Known rows, with every step that occurs
fero > natu > sipes: [-0.39 -0.21  0.18  0.29 -0.17  0.18 -0.01  0.20 -0.53 -0.27 -0.07  0.19
 -0.25 -0.38  0.04  0.02 -0.35  0.48  0.04  0.08 -0.29]
dinunim > natu > fero: [-0.02  0.44  0.12  0.09  0.15 -0.11  0.18  0.59  0.38  0.20 -0.07 -0.33
  0.03 -0.27  0.21 -0.10  0.07 -0.30 -0.17  0.08  0.00]
sipes > dinunim > natu: [ 0.38 -0.16 -0.49  0.00  0.33  0.01  0.30  0.14  0.39  0.11  0.17 -0.14
  0.27  0.06  0.05  0.24 -0.03 -0.12 -0.32 -0.14  0.20]
natu > fero > nonop > dinunim: [-0.18  0.17  0.13  0.10  0.04 -0.16  0.13  0.20  0.13  0.23 -0.46 -0.17
 -0.30 -0.12  0.13  0.01  0.21 -0.05 -0.16 -0.32 -0.29]
fero > gufal > sipes > dinunim: [ 0.06  0.02 -0.05 -0.15 -0.28 -0.09  0.14 -0.41 -0.25 -0.29  0.21  0.13
  0.01  0.03 -0.13  0.11 -0.05 -0.24 -0.12  0.03  0.26]
fero > natu: [-0.15 -0.04  0.14  0.13 -0.15  0.39  0.06  0.07 -0.33 -0.31 -0.15 -0.05
 -0.13 -0.25 -0.11  0.03 -0.35  0.30 -0.01 -0.09 -0.25]
dinunim > natu: [-0.07  0.19  0.00 -0.08  0.16  0.04  0.02  0.31  0.25  0.17  0.10 -0.20
  0.15 -0.12  0.02 -0.12 -0.18 -0.26  0.01  0.23  0.03]
fero > nonop > dinunim: [-0.33 -0.24 -0.10 -0.16  0.00  0.03 -0.09 -0.15  0.00  0.20 -0.28  0.15
 -0.14  0.24 -0.16  0.04 -0.04 -0.02  0.12 -0.19 -0.34]
nonop > dinunim > natu: [ 0.06  0.11  0.17 -0.28  0.06  0.21 -0.14  0.29  0.14  0.47  0.04 -0.21
  0.00 -0.24 -0.02  0.07  0.24 -0.28  0.09 -0.02 -0.33]
gufal > fero > natu > sipes: [-0.30  0.00  0.25  0.18 -0.41  0.23  0.14 -0.27 -0.25 -0.59 -0.25  0.13
 -0.28  0.04 -0.09  0.09 -0.30  0.49 -0.16 -0.19 -0.04]
fero > gufal > sipes > dinunim > natu: [ 0.05  0.10 -0.07 -0.16 -0.28 -0.10  0.20 -0.21 -0.12 -0.27  0.28  0.16
  0.07  0.08 -0.09  0.12  0.04 -0.35 -0.11  0.07  0.25]
fero > nonop > sipes > dinunim: [ 0.06 -0.49 -0.35 -0.08 -0.13  0.04 -0.07 -0.24  0.18 -0.02 -0.07  0.33
 -0.08  0.42 -0.10  0.07  0.06  0.04  0.03 -0.33 -0.10]
tutine > fero: [ 0.20  0.06  0.04 -0.14  0.03 -0.05 -0.23 -0.15 -0.45 -0.11 -0.14 -0.30
  0.22 -0.22  0.24 -0.19 -0.09 -0.17  0.19 -0.12  0.37]
natu > sipes > fero: [-0.01 -0.19 -0.01  0.28  0.35 -0.20 -0.15 -0.11 -0.20  0.25  0.10  0.16
  0.01 -0.31  0.05 -0.08 -0.17  0.53  0.08  0.45  0.11]
tutine > sipes: [-0.11 -0.07  0.16 -0.20  0.04  0.10 -0.32 -0.20 -0.35  0.01  0.30 -0.67
 -0.08 -0.04 -0.13 -0.07 -0.27  0.20 -0.10  0.02  0.31]
dinunim > natu > fero > nonop: [-0.20  0.35 -0.01  0.10  0.14 -0.18  0.24  0.61  0.44  0.13 -0.15 -0.11
  0.01  0.01  0.18 -0.11  0.09 -0.30 -0.14  0.01 -0.08]
nonop > sipes > fero > basa: [ 0.64 -0.26  0.09  0.06 -0.10  0.25 -0.39 -0.17  0.17  0.07  0.27 -0.04
 -0.09  0.12 -0.07 -0.02  0.17  0.26  0.13  0.01  0.02]
gufal > sipes > fero > nonop: [ 0.16  0.03 -0.18  0.07  0.21 -0.09  0.07 -0.34 -0.04 -0.26  0.12  0.00
  0.35  0.49 -0.18 -0.06  0.22 -0.14  0.36  0.00 -0.13]
nonop > dinunim: [ 0.07 -0.05  0.23 -0.27  0.02  0.22 -0.24 -0.16 -0.13  0.45 -0.11 -0.29
 -0.14 -0.35 -0.10  0.07  0.06 -0.07  0.09 -0.11 -0.32]
natu > sipes: [-0.37 -0.28  0.15  0.17  0.07 -0.22 -0.22 -0.14 -0.44  0.22  0.00  0.03
 -0.22 -0.47  0.12 -0.12 -0.41  0.30  0.09  0.35 -0.01]

Rows
[ 0.27  0.19 -0.07 -0.21 -0.22 -0.17  0.01  0.00 -0.38 -0.41  0.16  0.04
  0.33  0.04  0.27 -0.03  0.24 -0.47  0.10 -0.12  0.51] -> tutine > fero > gufal > sipes > dinunim > natu
[-0.07  0.40  0.34  0.09 -0.17 -0.18  0.14  0.04 -0.03  0.10 -0.26 -0.22
 -0.34 -0.52  0.12 -0.05 -0.05 -0.02 -0.37  0.02  0.17] -> natu > fero > gufal
[ 0.25  0.03 -0.29  0.03  0.44  0.08  0.04  0.04  0.43  0.25 -0.03  0.23
  0.28  0.35 -0.21  0.06  0.29  0.23  0.07  0.09 -0.08] -> sipes > fero > nonop > dinunim > natu
[-0.47 -0.19 -0.12 -0.08  0.02 -0.09 -0.04  0.22  0.09  0.24 -0.15  0.33
 -0.11  0.24 -0.03  0.03  0.07 -0.08  0.16 -0.03 -0.37] -> fero > nonop > dinunim > natu > sipes
[-0.14  0.12  0.22  0.06 -0.41  0.39  0.19 -0.38 -0.11 -0.61 -0.30 -0.04
 -0.20  0.14 -0.18  0.09 -0.30  0.37 -0.21 -0.32 -0.02] -> gufal > fero > natu
[ 0.09  0.04  0.12 -0.11  0.18  0.07 -0.16  0.40  0.12  0.52  0.13  0.03
  0.03 -0.26  0.05  0.09  0.34 -0.05  0.12  0.15 -0.30] -> nonop > dinunim > natu > sipes > fero
[ 0.11  0.17  0.11 -0.23 -0.24 -0.09 -0.18 -0.20 -0.52 -0.22 -0.06 -0.01
  0.12 -0.25  0.19 -0.16 -0.09 -0.18  0.05  0.02  0.56] -> tutine > fero > gufal
[-0.06  0.53  0.18  0.02 -0.08 -0.17  0.24  0.54  0.26  0.00  0.06 -0.14
  0.02 -0.17  0.18 -0.08  0.20 -0.46 -0.15  0.12  0.05] -> dinunim > natu > fero > gufal > sipes
[-0.29  0.03  0.05  0.09  0.14 -0.16 -0.05  0.43  0.05  0.21  0.18  0.05
  0.03 -0.25  0.17 -0.13 -0.19 -0.08  0.07  0.41 -0.01] -> dinunim > natu > sipes
[-0.09 -0.13  0.05  0.23  0.17 -0.24 -0.13 -0.15 -0.25  0.18  0.15  0.36
 -0.06 -0.35  0.00 -0.05 -0.16  0.52 -0.02  0.54  0.24] -> natu > sipes > fero > gufal
[ 0.00 -0.13 -0.15 -0.09 -0.37  0.12  0.16 -0.37  0.38 -0.39 -0.18  0.28
 -0.10  0.66 -0.15  0.12  0.06  0.07 -0.19 -0.44  0.08] -> gufal > fero > nonop > sipes > dinunim > natu
[-0.38 -0.02  0.05 -0.05 -0.29  0.02  0.11 -0.25  0.15 -0.21 -0.29  0.27
 -0.20  0.46 -0.12  0.09  0.00  0.13 -0.08 -0.25 -0.10] -> gufal > fero > nonop > dinunim > natu > sipes
[-0.04  0.08 -0.06  0.16  0.34 -0.16  0.00  0.45  0.21  0.25  0.24  0.14
  0.19 -0.15  0.13 -0.10 -0.01  0.07  0.05  0.48  0.07] -> dinunim > natu > sipes > fero
[ 0.29 -0.05 -0.29 -0.03  0.13 -0.08  0.25 -0.06  0.03 -0.25  0.30 -0.23
  0.35  0.31  0.03  0.14  0.21 -0.48  0.11 -0.21 -0.07] -> gufal > sipes > dinunim > natu
[ 0.30  0.01 -0.03  0.20  0.16 -0.06  0.00 -0.27 -0.11 -0.32  0.29 -0.28
  0.20  0.44 -0.07 -0.01  0.07 -0.09  0.30  0.03 -0.06] -> gufal > sipes > fero > basa
[ 0.66 -0.19 -0.11 -0.08 -0.15  0.17 -0.05  0.18  0.37  0.16  0.21 -0.04
 -0.01 -0.09  0.14  0.12  0.43 -0.17 -0.13 -0.33  0.00] -> nonop > sipes > dinunim > natu > fero
[ 0.18 -0.05 -0.33  0.13  0.47  0.00  0.06 -0.27  0.28  0.09 -0.09  0.18
  0.26  0.33 -0.24 -0.04 -0.03  0.39  0.03  0.15  0.11] -> sipes > fero > nonop
[-0.16 -0.36 -0.09 -0.11 -0.22  0.06 -0.23 -0.25  0.06  0.00 -0.13  0.29
 -0.16  0.32 -0.13 -0.10 -0.03  0.01  0.19 -0.15 -0.19] -> fero > nonop > sipes
